Each row was made from one small tree. The marks that hang from a mark follow it in brackets, in the order of their numbers. Every link used is in the known rows. Write each row's tree.
Known rows
Z26{Z305{Z45{Z705}}}: [ -6.0  -1.7  15.5  -6.7 -10.4   0.1   8.8  -3.3   0.4  -1.8  10.2   9.4
  12.3  -2.2  -2.3  -3.1  -3.8  -0.3   3.5 -13.2  -3.8  -8.9  11.4  -8.0
   8.5 -39.2  -2.9 -25.0  11.7  -3.9 -16.3]
Z558{Z45 Z705}: [ 1.3 -0.6  0.7 -2.0  6.0 11.7 -8.2  2.8  1.8  7.4 -4.1  3.0  6.5  1.7
 -3.4  4.2  3.2  0.0  1.7  2.6  2.3 -4.0 -2.8 -0.4  1.2 -5.2 -1.9 -0.6
 -1.0  1.2 17.5]
Z26{Z305{Z558}}: [ -8.7   0.8  -1.7 -25.1   1.7   9.1   6.9   0.6  -1.2  11.0  -4.7   7.6
   4.6  -2.3   1.7   4.1   0.3  -9.5   4.0  -7.0  -3.4  -5.4   6.0  -1.5
   0.8 -26.2   6.0  -9.8  14.2  -6.7   1.8]
Z45{Z558 Z705{Z305{Z26} Z507}}: [ -3.3   3.3   1.8 -11.9 -22.7   9.5  -3.0   0.1   3.1   0.8   1.7   2.6
  10.4   2.4  -8.2   6.5  -7.9   9.4  11.9  -2.9  21.9  17.9  14.6   7.5
  -9.7 -21.8 -32.2 -13.9  22.1 -15.8 -34.0]
Z558{Z45 Z705{Z305{Z26} Z507{Z195}}}: [ -1.7  24.5 -10.5 -40.5 -13.2  22.5 -15.7   5.4  -2.5  -1.6  -6.6   4.9
  11.2   5.7 -17.2  21.0  -8.1   5.3  16.7   8.8  20.9   7.5   7.4   6.6
   7.0 -27.4 -20.3  -1.7  23.2  -9.0   6.4]
Z705{Z305}: [ -7.9  -1.0  -3.2 -25.4  -7.7  13.8   0.7  -2.7  -0.7  -2.9   3.3   5.7
  11.9   1.9  -0.6   5.5 -11.7  -5.3  12.1   0.6  -0.4   9.4  -2.3   7.6
   6.6  -6.8  -0.2  -6.0   5.9  -1.4 -11.5]
Z507{Z195 Z705}: [ -2.1  22.4  -8.8 -17.0   4.5  -5.7 -11.5   5.3  -2.3  -7.4   1.5  -5.9
   4.6   5.0 -12.9  14.2   0.1  15.5 -15.5   4.5   8.8  11.4 -11.3  -8.2
   8.2 -21.6 -19.3   9.9   0.4   6.7  -9.9]
Z26{Z305{Z45 Z558 Z705{Z507{Z195}}}}: [ -1.6  29.4 -12.1 -24.7 -15.2 -15.6 -17.2   3.0  -1.9 -14.4  -1.6   9.3
  -1.0   5.6 -21.0  15.7   3.2   3.2   5.2  -5.7  11.8  -3.9  18.3  -9.3
  14.7 -52.8 -17.6  -6.5  31.9 -11.9 -33.9]
Z705{Z305{Z26} Z507{Z195} Z558{Z45}}: [-10.2  26.4 -19.9 -46.1 -18.4  22.3  10.1   4.2  -1.9  14.0   5.9   8.4
   2.0   6.0 -10.7  23.2  -7.4  -0.4  12.8   9.3  17.5   5.4  -2.4   6.0
   2.0 -27.4 -21.7  -9.8  34.6  -9.4  13.9]
Z45{Z705}: [ -1.4  -4.4   5.8  -0.1   0.2   7.5  11.5   1.0   5.6  -0.9   3.6   1.7
   2.8   0.1  -2.3   1.3   2.4   4.1  -0.4  -2.9  -1.6   2.8  -2.0  -4.8
   0.6 -15.2 -15.5  -9.6  -2.8   1.3  -3.2]
Z305{Z26 Z45{Z705{Z558}}}: [ -4.5  17.6   0.6  -1.6 -15.1  -7.8  33.6  -2.3   6.9  13.3  10.9  16.2
  -6.2  -1.5   9.7   1.1  10.3  -1.8  -2.5 -10.0   5.5  -3.4   2.4  -8.0
   4.0 -35.0  -8.9 -33.4  21.2   1.4   3.2]
Z45{Z558{Z705}}: [ -0.7   1.5   4.0  11.8   4.0  -9.3 -14.5   0.9  -2.9   6.1 -18.4  -4.7
   7.2   1.9  -3.7  -0.5   4.6   4.2  -6.6   0.4  18.1   2.8  10.1   6.0
  -2.3  -1.9 -10.3   4.4  -2.2   0.2 -21.7]
Z195{Z507{Z705{Z305{Z26 Z45} Z558}}}: [ -5.6  34.6 -17.2 -25.8 -23.5  -4.1   4.3  -3.0   6.2  11.9   8.9   9.8
   4.6   2.3   0.1  12.8  -0.6  -0.2   9.6  -4.6  30.2  16.9  -3.4  -7.1
   8.0 -41.2  -3.9 -28.1  36.8  -4.9  -7.7]
Z195{Z507{Z705{Z305{Z26} Z558}}}: [ -5.4  25.0 -21.3 -37.1 -13.1  12.6   2.4  -0.3   7.7  16.6   1.0   2.1
   5.5   3.5  -1.9  17.9  -2.3   1.9   9.7   0.5  27.7  21.4  -9.9  -4.2
   2.8 -35.2 -13.9 -14.3  25.8  -7.4   1.4]
Z305{Z558 Z705{Z45 Z507{Z195}}}: [  4.3  25.5 -12.0  -8.6 -17.6 -21.3 -14.2   5.0   1.3 -23.6   0.8  13.5
  -7.2  10.3 -15.8  19.1  18.4   3.4  -1.3   6.1  23.1   2.7  12.1 -11.2
  13.1 -32.4 -27.6  -6.8  26.8  -5.9 -31.8]
Z705{Z45 Z305{Z26} Z507{Z195} Z558}: [ -9.4  26.9 -13.3 -33.1 -30.8  -2.4  14.6   0.6  -4.0  -3.9   9.5  16.6
   6.8   7.7  -4.8  22.6   3.6  -3.8   7.0  11.1  32.2   5.0  11.2  -0.5
  12.2 -34.2 -22.1 -27.6  41.5  -6.6 -11.6]
Z45{Z705{Z305}}: [ -8.8  -6.4   2.2 -26.6  -7.5  20.0  11.9  -1.8   5.0  -3.7   6.3   6.0
  15.2   1.6  -3.1   6.9  -9.9  -1.6  12.9  -2.3  -2.1  11.4  -5.4   3.0
   7.1 -22.2 -16.3 -16.4   2.1  -0.7 -15.1]
Z507{Z195 Z705{Z305{Z26}}}: [ -5.2  28.4 -12.4 -49.6  -8.5   8.4 -10.2   2.2  -1.6  -5.8   1.9   1.8
  11.1   5.3  -9.0  18.8 -10.8  12.8  -0.3  -1.0  10.6  20.8  -9.0  -0.2
  12.9 -34.7 -13.3   5.8  12.0   1.6 -18.2]
Z305{Z26 Z705{Z45 Z507{Z195} Z558}}: [  4.9  27.9 -14.2 -13.0 -23.3 -20.6  -7.4   2.6   1.3 -12.1   5.5  12.0
  -9.5  10.7  -9.4  20.7  16.3   7.2  -4.0   5.2  26.3   0.4  11.3 -11.1
  13.3 -39.2 -31.6  -4.0  31.0  -7.4 -22.2]
Z195{Z507{Z705{Z45}}}: [  5.4  12.4   0.9  10.9 -13.8 -18.8 -19.5   0.7   4.0  -9.8   7.8   1.1
   5.7   4.3  -5.0   7.2  13.2   8.1  -3.1   3.6  32.6  10.1   0.0 -16.7
   3.6 -19.6  -8.4 -13.9  17.5  -2.9 -14.3]
Z26{Z305{Z45 Z558 Z705}}: [ -1.6  10.7  -1.6 -19.0  -8.6  -9.5 -10.1  -2.9   2.8  -3.9   0.0  15.1
  -1.5   1.6  -1.8   3.0   2.5  -5.4   4.9 -17.0  -6.7  -6.6  10.1  -7.4
  14.0 -43.5   5.7  -8.2  19.0  -6.6 -28.1]

Write each row's tree
[ -3.5  21.1   5.4   6.8 -10.0 -30.9 -22.2   2.9  -7.4 -10.7   1.3   0.9
   7.9   9.2  -8.3   9.6   9.6  16.5 -24.6   3.5  30.2   9.8   4.0  -7.0
   6.5 -21.8 -19.3   3.3  10.7   5.6 -47.7]
Z507{Z195 Z705{Z45{Z558}}}
[  8.7  -1.1   3.4  25.3 -21.9 -29.0 -35.3  -0.4   0.2 -21.2   5.9   2.4
  -0.6   9.5  -9.7   3.4  11.4  10.7  -5.8   0.8  25.5   5.2  19.7  -5.2
  -1.3 -11.0 -28.6   3.2  19.1 -12.1 -56.4]
Z305{Z705{Z45{Z558} Z507}}
[ -6.1  21.2 -13.0 -32.4   0.2   5.9  -5.1   8.0  -4.8  -0.4 -17.9   1.4
  11.7   2.3 -19.9  21.0   5.3  -2.3   1.9   6.8  21.4  -2.8  18.1  -3.7
   6.2 -42.8 -24.1 -12.1  22.9  -9.0   1.4]
Z26{Z305{Z558{Z705{Z507{Z195}}}}}
[ -6.5   7.2  -6.9   2.7  -7.7 -15.3   8.9   0.0   2.5  -1.1  23.5  11.0
   7.4   4.7   9.2  12.2  15.7   0.0 -21.5   3.6  16.6   5.5  -9.3 -17.3
   4.9 -25.8 -16.7 -23.8  19.4   5.3  -4.4]
Z507{Z705{Z45 Z558}}
[  0.1   1.7  10.1   0.7 -11.9 -21.0 -31.1  -5.3  -3.8  -4.4  -2.5   2.3
   3.7   4.7  -7.7  -5.0  -5.3   7.2  -1.4 -17.4   1.1  -4.4  18.3   0.4
   8.8 -30.9  -1.3  11.2  10.6  -8.6 -60.3]
Z26{Z305{Z45{Z558} Z705}}
[ -4.6  20.1  -8.7 -17.0  -3.9  13.7  11.2  10.6   4.4   4.6   2.0   6.6
  -4.5   3.3 -17.4  17.5   9.2   4.9   3.5   7.1  13.3   1.1  -0.1  -6.0
  -4.6 -28.1 -33.3 -16.6  21.1  -5.5  12.7]
Z305{Z558{Z45{Z705{Z507{Z195}}}}}
[ 13.9  19.1  -6.0   8.6 -23.0 -21.2 -23.4  -1.3   5.8 -19.1  10.1   7.4
 -10.9   3.0  -7.5   2.5   4.1  10.0   5.8  -8.9   9.6   2.9  15.4  -8.4
   3.5 -23.4 -12.4  -2.9  24.9 -13.8 -24.4]
Z305{Z26 Z45 Z705{Z507}}
[  2.8  10.3  -9.9 -29.1  -7.2   0.5 -30.3   3.7  -3.3 -17.5  -3.8  -6.0
   4.3   8.2 -26.7  17.8  -6.0  12.3   4.1   1.5   6.7  -0.3  12.5  -5.0
  10.9 -38.8 -30.3  19.5  11.7 -13.7 -29.7]
Z26{Z305{Z705{Z507{Z195}}}}
[ -5.3  11.0 -10.4 -32.9 -19.3  21.3  18.3   2.6   9.7   0.6   5.6  13.8
   4.8  -0.5  -3.0  13.8   0.0  -3.3  18.0  -2.6  13.1  16.2   7.4  -0.7
  -4.1 -35.6 -24.8 -32.4  31.9 -13.2  -2.3]
Z45{Z705{Z305{Z26 Z558} Z507}}
[ -0.4  30.0  -1.2  18.4 -12.8 -30.5 -19.1   3.9  -8.5  -9.1 -13.6  -2.6
   6.9   4.9 -19.7   6.9   6.5  10.8  -7.3   7.5  38.1   0.7  26.2   1.4
   3.5 -16.2 -24.3  -7.5  20.4  -2.4 -34.1]
Z305{Z45{Z558{Z705{Z507{Z195}}}}}
[ 11.0  16.1  -8.5   0.5 -23.6 -17.9 -15.1   1.6   8.4 -15.7   7.7  18.9
 -11.6   5.7  -0.2  10.6  19.9   1.4   3.2  -4.9  18.4   4.3  15.4 -12.1
   2.4 -29.9 -16.1 -12.5  34.3 -13.8 -21.5]
Z305{Z26 Z558 Z705{Z45 Z507}}
[ -1.7  27.6  -9.2 -28.1 -25.0  -3.1  -8.0  -0.6   7.8   0.5   2.5  18.0
   5.8   4.0   1.7  14.6   9.8  -1.5  11.6  -3.6  37.3  20.2   1.5  -9.2
   6.9 -38.6  -1.6 -28.7  39.0  -8.0 -15.3]
Z195{Z507{Z705{Z45 Z305{Z26 Z558}}}}
[ -3.6  25.5 -10.9 -19.2 -29.3  -3.0   7.4  -1.5   3.1  -2.9   8.8  20.3
   0.2  -1.3   1.7   7.0  -1.0  -9.1  17.3  -4.8  18.6   8.5  15.8   1.2
   0.2 -26.1  -0.9 -37.6  44.2 -12.8  -7.8]
Z705{Z305{Z26 Z45 Z558} Z507}
[ -2.5  24.4   4.9  18.8 -19.2 -25.9  -4.6   3.6  -3.9  -7.8  -0.3  -0.9
   1.2   4.5 -19.5   4.3   4.4  14.2  -6.0   2.4  29.6   2.9  20.3  -1.8
  -1.2 -24.0 -34.3 -15.3  20.1  -4.6 -41.8]
Z305{Z45{Z558 Z705{Z507{Z195}}}}
[ -4.1  18.4  -4.4 -40.4 -18.7  26.9   1.2   5.4   2.6  -0.5   7.1   6.8
   7.1   4.7 -18.2  18.7 -10.1  10.5  18.5   3.5  13.1  10.0   2.2   3.0
   2.9 -35.0 -30.3  -9.4  23.1 -10.3  -1.2]
Z558{Z45{Z705{Z305{Z26} Z507{Z195}}}}
[-10.2  -5.9   6.0 -28.4   1.9  28.1  14.8   3.3   5.3  19.1   4.2  12.3
   5.9  -1.6  -1.3   6.2   1.2  -5.2   6.8 -10.0 -10.1  -7.2  -2.2  -5.0
  -2.4 -39.6  -6.0 -18.9  13.6  -6.9  12.1]
Z26{Z305{Z558{Z45{Z705}}}}
[ -6.4   1.6   0.3 -17.2 -16.1  -3.4 -10.6  -2.9   0.9 -18.4  22.3  12.0
  21.7   5.9   3.5  11.5  -1.7   1.2  -4.9   0.5  13.7  15.8  -7.3  -8.1
  11.7 -25.3  -9.2 -18.6  17.4   2.4 -28.6]
Z507{Z705{Z45 Z305}}
[ -8.8  -3.9  11.8  -1.0 -21.9 -11.1  -9.2  -5.3  -5.9  -5.0   2.4  11.9
  15.6   5.9   4.5   0.4  -2.9  -3.7   4.0  -0.7  19.2   6.7  11.1   8.9
   5.7  -6.4  -2.0 -12.7  16.9  -1.9 -49.5]
Z705{Z45{Z558} Z305}
[ -7.2  11.0 -19.7 -29.8 -20.6  15.3  14.3  -0.4   2.5   8.2   9.1   7.9
   3.8   1.7   0.1  15.8  -4.6  -6.0  11.5   4.7  16.1  10.9   4.0   3.9
  -3.1 -20.6 -19.0 -21.3  32.2 -12.6   5.9]
Z705{Z305{Z26} Z507 Z558}
[ -6.6  17.2 -12.7 -31.0 -14.2   8.5  -6.0   3.1  -5.4 -13.2   0.1  -1.2
  12.0   5.5 -19.2  17.8 -11.6   3.0  11.8  12.5  16.8  11.4   6.2   5.8
   7.0 -15.7 -24.1  -3.7  17.6  -6.1 -15.5]
Z705{Z305 Z507{Z195}}
[  0.4  27.0  -1.3  -3.5 -14.3 -15.5  13.4  -1.4   3.3   7.4  -1.0  19.0
 -12.9  -3.4  10.8  -2.9  10.3  -6.5   3.1 -12.5   6.1  -4.0   9.5  -3.1
   2.3 -18.4  18.0 -23.4  26.0  -1.8   0.9]
Z305{Z26 Z45 Z558}
[ -0.2  20.1  -5.5   6.3  -3.1 -14.1 -21.5   6.9  -7.5  -5.2 -20.8  -9.8
   7.1   5.9 -22.7  12.2   4.7  12.5  -8.0  12.3  35.7   4.8  19.3   5.2
  -1.9  -9.8 -33.6   6.2   9.2  -4.6 -25.2]
Z45{Z558{Z705{Z507{Z195}}}}
[ -7.1   3.4  15.0   6.5 -12.7 -19.5 -12.8  -4.3  -8.4   6.4  -2.3   2.8
   8.1  -0.4  -1.8  -8.6  -6.3   1.1  -2.9 -11.6   7.6  -8.9  20.0   3.6
   0.3 -19.4   8.4  -5.7  15.8  -6.7 -38.6]
Z26{Z305{Z45{Z558}}}
[ 10.2  18.3 -18.1 -11.2 -11.8  -2.6 -14.3   3.4   9.4  -5.6  -1.5   6.7
 -14.8   3.0  -6.1  10.9  10.4   4.9   7.0  -6.0   9.7   8.8   7.8  -6.3
  -3.6 -24.5 -18.5   1.1  24.8 -15.6  -9.1]
Z305{Z26 Z558 Z705{Z507}}
[ 10.2  11.0  -7.3  15.2 -17.6 -21.3 -23.7  -1.0   4.3 -23.3  13.6   3.8
  -4.5   4.2 -11.7   3.7   3.3   7.0   2.6  -3.6   8.1   2.7  12.6  -9.2
   5.2 -17.9 -17.3  -4.1  18.8  -9.8 -28.1]
Z305{Z45 Z705{Z507}}
[ -1.7  -5.0 -12.9 -23.5  -5.7  16.5 -13.8   2.3   3.4   7.8  13.7   1.8
   2.0   5.9 -12.3  16.2  -1.8   0.5   2.5  -0.8  -1.4  -5.4   1.1  -7.3
  -2.2 -37.1 -27.4   3.1  22.1 -18.1   1.9]
Z26{Z305{Z705{Z507 Z558{Z45}}}}
[  0.8  21.2  -0.1  -4.8 -19.2 -26.5 -40.1   0.7  -8.4 -14.8  -5.1  -2.2
   3.8   8.5 -26.1   7.7  -4.7  15.4  -2.4  -5.6  19.3  -2.7  26.6  -0.9
   9.4 -39.0 -24.7  12.1  22.7 -14.0 -63.9]
Z26{Z305{Z45{Z558} Z705{Z507{Z195}}}}
[ -1.2  20.5  -0.5  -5.6  -7.8 -20.9 -12.8   3.3  -3.6 -17.8  10.8   5.0
   8.4   7.2  -6.5  13.5   9.2  12.2 -18.2   5.3  18.4   7.2  -3.0 -14.5
  13.8 -26.2 -14.7  -4.4  10.7   7.3 -22.4]
Z507{Z195 Z705{Z45}}
[ -6.8   8.2   2.2  -7.2 -16.3  -1.6  13.0   1.6   3.9  -2.3  11.8  13.3
   7.5  -3.0  -6.7   5.7   5.3  -4.8   6.4  -7.5  10.0  -5.0  18.5 -12.0
  -2.0 -47.8 -17.3 -42.1  34.1 -13.0  -7.5]
Z26{Z305{Z45{Z705{Z507}} Z558}}
[ -6.7   9.0  -9.7 -18.4 -31.9   1.1  14.8  -2.5   0.6  -2.0  19.5  19.0
   8.3   3.9   5.6  15.1   4.3  -9.4   8.7   6.1  25.5   6.3  11.0  -2.2
   3.1 -26.0 -16.3 -36.6  43.2 -11.1  -5.6]
Z705{Z45 Z305{Z26} Z507 Z558}
[-11.3  21.5 -11.3 -24.2 -12.1  -4.4   3.4  -1.6   4.2  -4.9  15.2  17.7
  11.1   1.3   4.3   9.3  -2.0  -4.9  -1.0  -6.9   7.7  16.6  -7.0  -6.7
   8.9 -33.4  -0.8 -30.1  26.3   2.7 -18.7]
Z507{Z705{Z305{Z45 Z558}}}
[  7.5  15.2  -8.8 -20.9  -3.2   8.6 -11.0   2.4   9.6   9.7  -2.7  14.3
 -17.7   3.5   1.4   6.2   8.4   2.2   7.6 -13.1  -8.8   0.9  -5.3  -2.3
   1.3 -22.1   2.8  10.9  12.9  -7.6   3.1]
Z305{Z26 Z558{Z45} Z705}
[ -7.4  17.9  -8.6 -19.0 -10.7  -0.5 -20.6   4.0  -7.9  -7.5 -18.6  -5.3
  19.0   7.6 -23.4  17.4  -6.8   6.3   5.0  12.6  35.3  14.3  16.2  12.0
   4.8 -17.7 -33.9  -0.1  14.8  -5.7 -37.4]
Z45{Z558{Z705{Z305 Z507{Z195}}}}
[ -7.8  28.9 -14.1 -44.3 -18.1  17.4  16.6   5.3   4.2  -1.2  -4.7  11.3
   3.9   3.0 -13.3  21.9  -0.4   2.1  16.5   1.7  19.5  15.3   6.7   1.5
   4.6 -44.3 -31.3 -23.2  30.0  -8.7  -9.1]
Z45{Z705{Z305{Z26 Z558} Z507{Z195}}}
[ -5.2  27.1  -1.7 -37.2 -20.7  -6.1 -11.2  -0.1  -2.9 -16.2  10.0  13.7
  14.5   8.0  -2.4  18.4  -1.8   9.8  -2.7   0.1  20.2  15.7  -2.3  -5.8
  19.3 -39.7 -10.6  -9.5  22.6   3.4 -30.4]
Z507{Z195 Z705{Z45 Z305{Z26}}}
[ 11.7   6.1   5.0  -0.1 -17.3 -17.7 -19.6  -3.3   5.0 -15.9   5.7  14.4
  -6.3   6.1   4.4   2.5  11.5   5.9   1.3  -9.9   4.8  -0.1   8.2  -7.9
  12.8 -21.9  -0.8   4.5  11.0  -5.0 -29.5]
Z305{Z26 Z705{Z45}}
